What can hang from each mark:
soki: nerup
zitid: figuk rasebo rira sebomi
rira: nerup zitid
rasebo: nerup zitid
nerup: figuk rasebo rira
figuk: nerup
sebomi: nerup

Every row comes from one small tree of marks. The marks that hang from a mark follow it in brackets, in alphabetical order. Every link used is in the known rows. Which tree was each row made from?
Known rows:
rira(nerup): [ 0.84 -1.80  1.89  1.20  2.43 -0.14 -0.76  1.36 -0.17  2.62  2.05 -0.31
  2.29 -0.73 -1.04 -0.54 -0.65 -0.05 -3.02 -3.22  1.34]
nerup(figuk rasebo(zitid(rira))): [-0.02  0.28  0.92 -0.60 -0.42  1.56  0.63 -1.53  0.85  1.19  0.06  0.56
 -2.56 -1.01 -0.98  1.86  5.52  1.04  0.41  0.49 -1.06]
sebomi(nerup(rira)): [ 0.33 -1.32 -1.37 -1.13 -0.26 -0.50  0.88  0.86 -2.63  1.70  1.80  1.09
  0.66 -1.37 -0.15 -1.84  1.50 -2.53 -1.59 -1.24  1.55]
rasebo(nerup(figuk rira)): [-1.37  1.87  1.26 -2.50  0.71 -0.89  2.37 -1.32 -0.56  0.28  0.33  0.68
 -0.27 -0.77 -1.94 -1.29 -0.77  0.74 -0.81 -0.61 -1.32]
rasebo(nerup(figuk rira) zitid): [-2.58  1.19  2.94 -3.08 -0.18  1.09  2.86 -1.82 -1.15  0.76 -0.96 -0.63
 -1.95 -1.50 -1.00 -0.60  1.14  2.30 -0.31  1.53 -2.42]
rira(nerup zitid): [-0.58 -1.54  1.08  0.00  2.36  0.53 -1.49  1.70 -0.14  1.86  0.68 -0.05
  4.05  0.44 -0.82 -0.78 -1.09  1.73 -1.17 -1.82  2.17]
soki(nerup(figuk rasebo(zitid) rira)): [ 1.78 -0.99  2.86 -1.18 -1.44 -0.82  2.05  0.19 -0.39 -4.18 -0.41  0.20
  0.63  0.31 -1.62  4.00  5.39  0.44  1.59  3.05 -2.58]
figuk(nerup): [ 0.13  0.17 -0.29 -1.21 -0.41 -0.50  0.22  1.16  0.60  3.20  0.39 -1.35
  1.74 -1.40  0.29 -3.31 -0.08  0.07 -2.89 -2.41  0.14]
sebomi(nerup(figuk rasebo rira(zitid))): [ 0.09  1.39 -1.53 -3.03 -1.75 -1.49  0.40 -0.06 -1.39 -3.74  0.48  2.47
  0.36  0.66 -1.40  0.68  3.97  1.42  3.27  1.94 -0.60]
soki(nerup(rira(zitid(rasebo sebomi)))): [ 0.37 -2.32 -1.97  0.95  0.33 -1.00 -0.56  2.27  0.06 -1.97 -0.41 -0.30
  3.40  1.60  1.05  0.96 -3.05 -1.11  1.35  0.46  1.43]
zitid(figuk rasebo(nerup) sebomi): [-1.48  1.39 -0.87  2.11  0.63  0.87 -0.26  0.15  2.01  1.26  1.56 -1.75
 -2.61 -0.13  1.84 -1.66 -7.35 -0.20 -0.46 -1.19 -0.58]
soki(nerup(rasebo)): [ 2.40 -2.21  0.86  0.84 -0.37 -1.20 -0.63  2.87 -0.16 -2.23  3.04 -0.50
  3.65  0.89 -1.10  2.32  3.03  0.38 -0.33 -0.77  0.33]
figuk(nerup(rasebo rira(zitid(sebomi)))): [-0.85  0.17 -2.20 -1.47 -2.88 -1.25 -1.91 -0.20  0.08 -1.34 -3.46 -0.68
  1.23  1.37  1.63 -2.28  1.14  0.97  0.24  1.56  0.14]
rasebo(nerup(rira)): [-1.77 -0.06  0.76 -1.55  1.00  0.04  1.57 -0.66 -1.92  2.48  0.04 -0.52
  0.22 -1.40 -0.01 -2.51 -0.69  0.05 -2.18 -1.37  0.57]
rasebo(nerup(rira) zitid(figuk sebomi)): [-3.01 -0.32  1.45  0.26 -1.11  2.38  0.69 -1.80 -0.36  2.15 -1.36 -1.55
 -2.52  0.00  1.29 -1.43 -3.78 -0.62 -1.34  2.10 -1.03]
nerup(figuk rasebo rira(zitid)): [ 0.63  2.06 -0.13 -2.11 -0.04 -1.41  0.75 -0.96 -0.67 -3.34 -2.07  1.40
  1.05  1.08 -1.93  2.07  3.49  1.55  2.43  1.37 -0.44]
nerup(rasebo rira): [ 1.49 -0.36  0.43  0.03  0.31 -1.23  0.61 -0.50 -2.27 -0.29 -1.07 -0.34
 -0.11 -0.57 -0.24  0.94  3.72 -1.22 -0.91 -0.91  0.52]
figuk(nerup(rasebo rira)): [ 1.15  0.46 -0.48 -1.72 -1.53 -1.57  0.98 -1.20 -0.74  0.78 -2.30 -0.43
 -0.82 -1.54  1.11 -2.43  3.35 -1.13 -1.22 -0.07 -0.53]
rasebo(nerup): [-1.94  0.04  0.92 -1.31  0.88  0.39  0.19  1.09 -0.61  2.60  2.17 -1.33
  1.27 -1.06 -0.47 -2.33 -1.04  2.23 -2.18 -2.45  0.33]
nerup(figuk rira(zitid(rasebo sebomi))): [-0.43  1.84 -1.68 -0.27  0.95 -1.17 -0.08 -0.08  0.47 -2.34 -2.11 -0.07
  0.33  1.27 -0.25  1.09 -2.81  0.49  1.82  0.19 -0.13]
nerup(figuk rasebo rira(zitid(sebomi))): [-0.10  1.31 -0.54 -1.02 -0.94 -1.41 -1.44 -0.14 -0.19 -4.67 -2.08  0.45
  1.58  3.01 -1.61  2.33  1.53  1.79  1.84  1.42 -0.72]
rira(nerup(figuk) zitid): [ 0.03  0.51  1.42 -0.83  2.19 -0.37 -0.67  1.03  1.11 -0.43  1.00  1.11
  3.58  1.06 -2.73  0.70 -0.99  2.67  0.17 -0.97  0.43]

Which tree is each row?
[-0.49  1.38 -2.28  0.20 -2.56  0.08 -2.33  0.24  2.84 -1.20 -1.41 -0.59
  0.66  1.89  1.72 -1.63 -2.18  0.90  1.17  1.75 -0.05]
rira(zitid(figuk(nerup(rasebo)) sebomi))
[ 0.17  0.16 -0.32 -1.34  0.23 -0.65  0.12 -0.36 -1.95 -1.20 -2.19  0.48
  1.72  0.48 -0.15  0.66  3.46  0.66  0.90  0.41  1.48]
nerup(rasebo rira(zitid))
[ 0.90  0.41 -0.44  2.18  2.98  1.03  0.31  0.08  1.73  1.77  0.29  0.51
 -0.08 -0.90  1.08 -0.26 -5.31 -0.68  1.14 -0.66  1.51]
rira(nerup zitid(figuk rasebo))
[-1.11  0.60 -3.07 -0.97 -0.86 -0.81 -0.41  0.03  0.51  0.90 -3.76 -1.04
 -0.04 -0.49  2.92 -3.45 -3.35 -0.30  0.18  0.15  0.55]
figuk(nerup(rira(zitid(rasebo sebomi))))
[ 3.04 -0.19  1.26 -0.11 -0.34 -2.02  0.19  2.20  1.39 -4.51  3.23  0.57
  3.12  1.49 -2.66  3.59  3.11  1.31  1.09 -0.06 -1.60]
soki(nerup(figuk rasebo))
[ 0.14  1.07  3.00 -0.97 -0.74  0.61  0.46 -0.07 -0.16 -1.63  0.21 -1.26
 -1.17 -0.25 -1.40  3.10  5.13  3.24  0.89  0.89 -2.83]
nerup(figuk rasebo(zitid))
[ 2.03 -0.75 -0.27  3.21  1.64  0.73 -0.46 -2.01  2.18  3.19  1.48  2.64
 -1.99 -0.64  0.07 -0.10 -0.29 -3.56 -1.03 -1.18  1.89]
zitid(figuk rira(nerup(rasebo)))
[-0.42  2.11 -0.46  0.48  1.71  0.43  3.46 -2.30  0.07  2.39 -0.59  0.19
 -4.15 -2.11  2.07 -2.14 -5.07 -2.55  0.13 -0.35  0.14]
zitid(figuk rasebo(nerup(rira)))
[-0.58 -2.87  3.34  1.88 -1.03  1.30 -3.13  1.60 -0.68 -0.26  0.47 -2.55
 -0.43  0.93  0.32  1.57  2.25  2.41 -1.70  0.25 -1.19]
rira(nerup(rasebo(zitid(sebomi))))
[-0.80 -0.14 -2.03  0.72  0.91 -0.39 -0.66  0.67 -0.79  0.17 -2.19 -0.86
  0.86  0.79  1.19 -0.16 -2.86 -0.56  0.38 -0.82  1.67]
nerup(rira(zitid(rasebo sebomi)))
[ 0.64 -2.05 -0.94  4.34  1.81  1.33 -2.08 -0.65  2.99  4.46  2.06  1.58
 -0.04  0.66  0.02 -1.12 -5.21 -4.64 -2.81 -2.09  2.75]
zitid(figuk rira(nerup) sebomi)
[ 1.10 -0.22 -2.31  1.50 -2.50 -0.72 -1.10 -0.33 -0.62 -1.86  1.35  1.16
 -1.97  1.00  1.06 -0.11 -0.38 -3.42  0.51  1.08  0.26]
zitid(figuk sebomi(nerup(rasebo rira)))
[ 0.05 -0.50  1.03  1.87 -1.62  1.26 -0.35 -1.79 -0.56 -0.76 -2.32 -1.36
 -2.73  1.03  1.19  1.90  0.89 -2.06 -0.04  2.61 -0.85]
nerup(rasebo(zitid(figuk sebomi)) rira)
[-0.95  1.24 -3.01 -0.79 -0.88 -0.40 -1.76  2.68  0.99 -2.53  2.68  0.40
  0.31  0.87 -0.04  0.09 -2.87  2.54  2.86 -0.23 -0.71]
rira(zitid(rasebo sebomi(nerup(figuk))))
[-2.02 -2.57 -0.12 -0.44 -2.33  1.22 -0.90  1.22 -2.73  1.27  0.82 -0.95
 -0.39 -0.49  0.94 -0.90  1.34 -0.93 -1.51  1.00  0.08]
rasebo(zitid(sebomi(nerup(rira))))
[ 1.53  0.00  0.82  0.84  1.34 -0.32 -0.56 -1.01  2.10  0.66  1.63  2.49
 -1.05 -0.27 -1.96  0.80  2.54 -0.39 -0.54 -1.66  0.24]
zitid(rira(nerup(figuk rasebo)))
[ 0.06  1.73 -2.68 -2.51  0.17 -0.89  1.70  0.28 -0.58 -1.57  0.49  2.15
 -0.90 -0.99  0.03 -0.66 -0.44  0.12  3.20  0.60 -0.01]
sebomi(nerup(figuk rira(zitid(rasebo))))
[ 0.79  1.35 -1.11  0.16  0.15 -0.11  0.96 -1.96 -0.51 -1.15 -2.12  1.51
  0.14  0.72  0.26  0.86  0.45 -1.45  2.09  1.83  1.45]
nerup(rasebo rira(zitid(figuk)))
[ 1.95  0.68  2.51  0.34  1.06 -1.23 -0.91  0.44  0.80 -2.23  1.99  0.57
  0.28  0.26 -2.44  1.99  2.28  1.61 -0.11 -1.53 -1.46]
rira(nerup(figuk rasebo))
[-1.14 -1.60  2.00  1.04 -1.62  1.39 -2.51  1.38 -0.98 -0.52  0.09 -3.27
 -0.42  0.92  0.26  2.05  3.40  2.50 -0.98  0.36 -1.08]
nerup(rasebo(zitid(sebomi)))
[ 1.21 -1.59  1.10 -0.39 -0.89  0.84  0.73  0.17  1.82 -0.83  1.74  1.25
  0.21 -0.16 -1.56  3.29  5.39  0.51  1.23  1.78 -1.26]
soki(nerup(figuk rasebo(zitid(rira))))
[-0.60  2.07 -0.21  1.08  1.50  0.86  1.80 -0.63  1.34  2.46  1.70 -0.90
 -3.30 -1.85  1.71 -1.85 -5.53 -0.01  0.00 -1.34 -0.37]
zitid(figuk rasebo(nerup))
[-0.29  0.69  0.48 -1.06 -1.39  1.46  2.81 -2.57  0.28  3.79 -3.29 -0.54
 -2.28 -2.38  1.89 -2.72 -0.63 -2.85 -1.37  2.12 -0.85]
rasebo(zitid(figuk(nerup(rira))))
[ 0.30 -0.78 -2.43  1.53 -1.23 -0.16 -0.61  0.12 -0.48  0.62  1.79  1.07
 -0.23  0.68  0.45 -1.28 -3.38 -4.41 -0.95 -0.09  1.10]
zitid(figuk sebomi(nerup(rira)))
[-0.05 -0.83  0.21  0.80  2.82  0.43 -0.66  1.66  0.05  1.81  0.22 -0.30
  1.26 -1.02  1.04 -0.64 -2.41  1.56  0.18 -2.00  1.55]
rira(nerup zitid(rasebo))
[ 0.13 -1.62  2.58  3.26 -0.63  2.11 -2.52  0.02  1.05 -0.20  0.09 -1.41
 -1.83  1.10  0.73  1.86 -0.57  0.38 -0.64  1.43 -0.86]
rira(nerup(rasebo(zitid(figuk sebomi))))
[-0.19  0.66 -1.48 -0.57  2.11 -0.17  1.66 -0.24 -1.38  1.22 -2.29 -0.09
  0.48 -1.23  1.17 -0.59 -0.87 -0.68  1.01 -0.76  1.83]
nerup(rira(zitid(rasebo)))
